(in the rows, 128 means zero)
Known rows, with every way that one mark hangs from another:
[K_722 [K_857 [K_216 K_9 K_698] K_355]]: [150 107 113 115 129 150 128 131  99 140 114 119 140 161 124 135 112 112
 144 131 139 132 154 126 115 106 135 134 151 101 109 154  93 152 117 132]
[K_857 [K_216 [K_9 K_722]]]: [134 128 116 120 118  82 116 131 129 128 141 124 151 145 113 133 115 131
 132 121 133 154 144 124 134 112 147 132 135 126 127 109 127 143 110 141]
[K_355 K_9 [K_698 K_216]]: [129 129 143 124 134 167 147 116 131 129 122 160 115 107 118 119 103 126
 132 125 123 114 128  99 146 128  96 139 127 138 120 115 103 119 155 147]
[K_383 [K_257 K_9] K_294]: [ 98 119 123 122 130  91  93 104 136 127 174 125 132 131 142 130 155 128
 113 142 134 117 134 102 119 128 103 119 121 132 113 115 111 118 127 113]
[K_20 [K_9 K_722]]: [133 132 121 128 140  95 133 132 155 134 143 139 135 136 133 136 148 130
 123 120 137 117 124 144 124 137 149 139 124 131 132 103 155 135 142 122]
[K_9 [K_722 [K_857 [K_355 K_698]]]]: [149 122 102 112 154 178 148 133 137 134  93 142 133 137 120 143 136 133
 126 124 145 114 138 163 141 123 141 130 135  85 117  86 156 157 141 159]
[K_20 [K_9 [K_722 K_857]]]: [137 129 105 120 148 113 138 133 141 138 147 140 137 149 157 145 158 120
 120 121 129 119 126 161 127 143 146 135 130 112 129  91 151 160 137 121]
[K_294 K_383 [K_541 K_20]]: [126 129 148 132 137  86 123 136 150 129 133 167 121 109 134 108 108 112
 136 118 131 134 130 120 128 129 127 106 131  88 126 117 110 116 154 114]
[K_257 [K_9 [K_294 K_541] K_722] K_383]: [106 153 136 132 142   4  98 127 155 130 137 173 127 126 109 114 140 137
 118 125 131  98 127 108 133 136 156 107 128 130 134 168 138 102 141 147]
[K_383 [K_294 K_541]]: [114 127 137 137 136  76 114 124 139 133 149 154 133 120 132 117 122 131
 111 129 138 135 133 108 117 140 114 116 124 121 122 121 111 110 142 129]
[K_698 [K_216 K_9] K_355 K_722 K_883]: [116 160 132 114 115 124 120 125 125 112 121  70 113 113 130 141 110 135
 134 136 118 136 132 122 114 131 111 151 138 210 132 117  98 124 111 128]
[K_541 [K_20 [K_9 K_216 K_722]]]: [133 134 120 127 129  99 140 135 132 124 141 158 133 113 132 134 147 115
 143 118 133 140 120 162 133 121 124 127 122 119 126 131 157 123 153  97]
[K_541 [K_20 [K_9 [K_216 K_698] K_294]]]: [119 125 130 135 112 100 136 123 109 127 141 152 120 107 126 121 146 100
 155 128 133  95 107 143 112 128 126 126 119 125 109 186 133 101 154  87]
[K_257 K_9]: [114 138 125 123 143  91  98 119 141 137 139 128 131 140 114 118 139 136
 120 125 125 116 129 100 128 131 135 139 132 145 121 124 113 122 135 110]
[K_722 [K_857 K_216 [K_355 K_9]]]: [152  91 127 126 152 143 153 134  99 133  95 138 146 147 136 133  99 126
 126 131 118 160 148 108 144 113 130 127 140 111 126 129  85 150 123 120]
[K_698 [K_216 K_857] K_355 K_722 K_883]: [120 152 134 129 116 168 130 137 124 118 101  56 117 114 132 128 106 143
 127 138 125 136 122 133 129 126 109 152 130 193 135 125 103 153 103 132]
[K_216 [K_9 K_20 K_294] K_698 K_857]: [129 122 117 139  89 178 117 131 140 143 128 110 108 141 122 121 143 126
 144 131 126 108 118 121 100 109 139 135 128 117 116 174 138 151 120 158]
[K_294 [K_383 K_257] [K_541 K_20]]: [121 116 150 131 124  97 123 125 146 120 150 157 118 111 147 113 116 110
 128 127 134 128 132 124 130 124 115  97 126  76 126 105 113 113 140 120]
[K_355 K_9 [K_857 [K_216 [K_698 K_722]]]]: [140 118 171 138 129 113 149 136  99 127 130 138 137 139 135 115  76 118
 146 128 126 135 137  79 144 134 153 133 137 123 142 161  65 132 101 140]
[K_698 K_883]: [121 136 126 132 131 179 101 125 132 116 132 115 123 121 139 121 129 136
 123 125 127 131 121 123 117 134 125 143 124 157 136 116 137 114 130 122]
[K_857 K_216 [K_355 K_9 K_698]]: [152  97 143 122 142 142 160 126 116 125  91 166 140 119 106 124  80 134
 136 128 140 139 148  99 146  98 131 130 135 105 118 126  94 122 135 139]
[K_698 [K_355 [K_9 K_722] K_857] K_883]: [127 135 174 135 124 143 133 141 132 100 121 121 119 117 148 130  99 141
 127 123 115 142 126 120 122 149 129 131 129 142 169 104 159 136 113 160]
[K_257 [K_9 K_294] K_383]: [100 151 136 120 143  76  90 117 134 137 134 151 127 131 111 123 144 128
 120 130 119 102 118  90 123 130 146 124 125 152 120 180 110 106 137 111]
[K_9 K_20]: [142 130 123 135 127 186 127 128 143 137 121 119 128 140 112 128 137 137
 118 123 126 136 124 138 125 132 128 137 127 131 130 111 143 125 130 130]
[K_722 [K_857 K_216 [K_355 K_9 K_698]]]: [155  95 125 115 150 156 164 129 102 130  96 168 141 133 130 131  90 125
 134 130 131 141 149 115 150 105 129 126 142  89 115 118  90 147 128 138]
[K_20 [K_9 K_216 K_294 K_722]]: [120 129 112 129 121  75 139 127 119 128 143 132 136 124 127 136 157 130
 128 125 132 117 115 146 125 137 143 125 111 136 136 132 171 105 139 111]
[K_294 [K_383 [K_257 K_9]] K_541]: [110 122 140 125 132  50  99 113 148 127 171 141 118 132 141 110 130 127
 118 131 138 109 142  96 124 129 126 100 130  94 137 107 116 102 131 126]
[K_257 K_9 K_383]: [113 155 141 117 152 106  85 118 142 138 138 158 126 136 114 123 134 127
 120 124 125 118 129  91 126 125 134 132 133 143 122 173 107 117 137 113]
[K_9 K_216]: [125 134 126 130 124 154 116 121 106 132 127 122 136 129 112 123 127 133
 120 122 127 143 125 118 132 130 116 134 119 140 131 138 137 104 126 109]
[K_722 [K_857 [K_355 [K_9 K_20]]]]: [161  97 122 133 150 213 154 137 128 138  88 137 121 145 141 140 132 131
 123 129 107 152 138 131 131 123 122 131 139 109 133 121 125 151 140 134]
[K_698 K_355]: [122 138 147 127 129 119 126 125 129 132 106  95 138 126 100 131 113 137
 111 126 129 121 125 124 120 140 132 140 129 150 123 112 128 130 112 120]
[K_9 K_216 K_294 K_722]: [115 132 112 135 116 104 120 126 114 126 121 113 138 124 105 128 148 136
 123 125 125 126 115 140 137 138 138 122 109 141 133 133 174 106 125 130]
[K_541 [K_20 [K_9 K_294]]]: [117 127 131 128 133  81 137 131 141 128 138 158 128 111 140 129 146 112
 136 128 122 109 107 135 116 129 140 131 121 132 109 127 111 122 157  84]
[K_722 [K_857 K_355]]: [142 117 113 120 157 183 133 134 118 142  94 118 134 151 131 139 134 131
 116 129 126 135 135 135 127 130 131 136 136 115 121 110 117 147 135 119]
[K_383 [K_257 [K_9 K_216]]]: [109 128 119 122 119 112 102 106 108 125 161 119 129 136 124 123 147 133
 118 134 128 125 132 108 134 124 108 124 121 135 132 134 133  96 117 107]
[K_383 [K_257 K_9] [K_294 K_541]]: [100 120 131 130 129  36 100 109 141 125 181 149 126 126 143 116 142 131
 109 141 140 116 141  99 121 131 105 105 126 118 122 117 107 104 132 127]

Rows:
[113 132 138 141 126  52 131 134 139 124 123 165 125 107 120 107 121 121
 127 126 121 115 114 123 129 138 135 115 124 122 115 130 107 107 147 116] | [K_9 [K_294 [K_541 K_20]]]
[121 166 161 119 128 167 138 138 110 110 120  74 119 121 138 135  96 136
 125 134 123 137 124 126 126 156 109 146 134 182 155 104 103 124 107 131] | [K_698 K_216 [K_355 K_857] K_722 K_883]
[145 114  90 131 119 130 147 137 117 131 125 102 152 154 122 140 144 131
 122 129 124 137 126 176 147 136 150 115 128 105 129  96 156 154 104 146] | [K_9 K_20 K_294 [K_722 [K_857 K_216]]]
[128 127 111 138 109 168 130 124 108 132 123 111 128 129 106 128 145 136
 123 128 118 135 113 140 127 133 123 124 114 136 133 143 162  96 126 119] | [K_9 K_20 K_216 K_294]
[118 125 123 131 111 112 141 139 115 132 137 153 123 109 145 123 142 114
 142 130 122 135 106 134 122 106 121 126 113 119 117 166 122 135 144  85] | [K_541 [K_20 [K_9 [K_216 K_857] K_294]]]
[136 134 135 136 138  35 146 145 167 126 143 184 128 114 139 120 134 117
 134 117 140 122 126 155 128 129 141 121 131 104 127 108 136 126 162 120] | [K_294 [K_541 [K_20 [K_9 K_722]]]]
[121 116 145 131 126 107 117 120 142 127 154 137 122 128 143 115 118 124
 113 129 138 121 137 109 125 133 125 101 123  84 139 102 125 105 126 135] | [K_294 [K_383 K_257] K_541]
[105 148 128 118 151  72  86 118 153 134 154 157 134 127 120 135 154 128
 122 128 138 126 134 112 125 126 125 116 126 135 119 162 134 128 144 132] | [K_257 [K_9 K_722] [K_383 K_294]]
[149 126 161 127 129 212 157 133 136 127 135 182 113 126 136 126  99 131
 134 119 120 134 128 105 133 132 122 128 131  87 145 107 131 127 136 163] | [K_355 [K_9 K_20] K_698 K_857]
[131 115 142 145 113  97 157 132 147 123  94 104 128 115 101 137 133 144
 122 129 110 121 119 144 130 140 145 123 121 149 139 117 173 134 116 158] | [K_698 [K_355 [K_9 K_20 K_294 K_722]]]
[149 104 133 130 138 176 156 140 156 131  79 161 120 117 121 124 108 143
 136 125 138 131 138 115 145  93 136 134 127  93 127 125 142 165 144 175] | [K_216 [K_857 [K_355 [K_9 K_722] K_698]]]
[133 127 109 140 118 140 133 134 151 132 117 108 132 133 106 133 157 142
 120 125 126 118 115 157 132 141 150 126 117 132 131 102 181 126 128 151] | [K_9 K_20 K_294 K_722]
[113 156 134 117 141 113  89 115 113 135 141 156 128 132 108 125 134 127
 125 124 124 135 130  95 131 120 118 126 127 145 131 195 121  96 134 103] | [K_257 [K_9 K_216] K_383]
[153 117 106 124 109 173 126 127 108 140 146 119 135 164 130 134 125 111
 144 127 128 133 144 145 117 118 131 131 148  96 114 143 118 155 106 144] | [K_722 [K_857 [K_216 [K_9 K_20] K_698]]]
[123 147 118 131 125 198 119 137 130 123 118  84 114 121 149 121 119 138
 131 134 125 142 121 123 137 121 110 152 126 178 136 127  95 145 122 131] | [K_698 [K_216 K_857] K_722 K_883]
[172 106  92 125 139 182 157 145 119 136  95 103 152 165 114 147 132 135
 124 127 137 160 147 183 146 116 139 123 142  90 133  94 152 161 117 146] | [K_9 K_20 [K_722 [K_857 K_216 K_355]]]
[122 154 120 117 135 158 134 128 107 115 112  59 121 123 144 143 121 130
 122 138 115 128 125 154 132 153 109 146 137 190 132 101 102 145 105 121] | [K_698 K_216 K_355 [K_722 K_857] K_883]
[135 127  87 132 114 164 138 133 109 132 124 106 133 142 124 142 168 133
 122 126 115 136 116 179 140 144 131 115 118 114 137 117 190 133 119 141] | [K_9 K_20 K_216 K_294 [K_722 K_857]]
[119 117 104 128 120 114 110 114 159 124 172 114 130 137 132 140 176 135
 117 138 138 125 136 149 126 127 110 112 123 115 126  96 167 130 127 148] | [K_383 [K_257 [K_9 K_20 K_722]] K_294]
[125 127 150 137 116 111 151 134 105 129  92 101 126 112 125 127  96 142
 128 133 110 160 127  97 144 114 130 138 122 162 137 170 101 147  95 122] | [K_698 [K_355 [K_9 [K_216 K_857]]] K_722]
[123 107 126 130 111 175 124 117 138 129 145 101 119 131 134 133 151 126
 120 137 125 115 119 135 119 133 130 104 113  97 133 101 157 113 119 132] | [K_9 K_20 [K_294 [K_383 K_257]]]
[131 127 128 133 118 138 127 118 109 137 148 137 125 130 126 124 137 113
 139 123 144 104 124 131 112 131 124 138 124 129 126 174 142 102 140 103] | [K_20 [K_9 [K_216 K_698]]]
[135 129 117 131 119 124 140 147 135 130 136 153 129 116 144 128 142 118
 145 120 134 150 118 160 134 103 121 129 119 104 127 145 151 156 146 107] | [K_541 [K_20 [K_9 [K_216 K_857] K_722]]]
[129 132 129 129 126 179 136 121 145 104 127 149 110  95 135 121 115 134
 141 122 129 117 127 130 145 129  98 136 125 152 138 101 151 121 153 171] | [K_355 [K_9 K_722] [K_698 K_216 K_883]]
[124 164 165 118 135 137 154 137 109 131 113  81 128 134 116 138  94 133
 118 131 123 133 126 118 136 157 119 143 135 165 144 104  88 134 107 129] | [K_698 K_216 [K_355 K_857] K_722]
[130 134 141 133 111 108 130 125 105 111 109  64 140 119 111 123  93 130
 141 135 145 115 134 137 126 130 148 143 139 172 125 151 106 123  82 128] | [K_857 [K_216 [K_698 K_355 K_722 K_883]]]
[126 112 139 151 100 214 107 127 107 116 125 129 106 111 150 103 111 127
 150 127 124 134 122 101 121 110 105 138 121 137 142 201 140 127 124 140] | [K_355 [K_9 [K_216 [K_698 K_883] K_857]]]
[122 144 143 135 118 134 120 122 126 112 104  69 119 113 119 124 116 133
 137 133 137  98 124 138 113 141 145 149 134 180 126 152 128 121  99 132] | [K_216 [K_698 K_355 K_722 K_883]]
[115 128 142 137 134  71 122 131 145 127 143 174 132 103 134 114 120 116
 126 128 134 141 128 123 123 129 105 112 127 112 109 126  97 117 156 114] | [K_383 [K_294 [K_541 K_20]]]
[120 111 122 120 101 154 116 117 141 129 161 110 112 134 145 139 149 123
 130 136 118 124 128 120 104 117 131 106 119  99 129 107 146 117 118 138] | [K_216 [K_9 K_20 [K_294 [K_383 K_257]]]]
[130 133 128 125 128 118 138 129 117 128 145 164 129 113 137 129 135 110
 140 121 127 141 119 141 123 119 113 132 123 126 122 144 124 111 155  75] | [K_541 [K_20 [K_9 K_216]]]
[151 107 111 119 150 160 143 136  96 138  98 116 154 157 123 138 113 127
 120 131 133 152 146 135 138 118 133 130 142 105 119 111  98 149 117 113] | [K_722 [K_857 K_216 K_355]]
[125 141 127 128 127 150 124 126 113 117 109  70 121 126 142 134 125 125
 135 135 128  99 125 152 117 150 143 144 140 163 123 142 123 146  93 132] | [K_216 [K_698 K_355 [K_722 K_857] K_883]]
[133 127  89 122 116 138 130 133 141 135 137 118 125 150 139 148 166 128
 128 126 109 129 124 160 120 135 148 123 130 115 125 103 166 159 121 156] | [K_216 [K_9 K_20 K_294 [K_722 K_857]]]
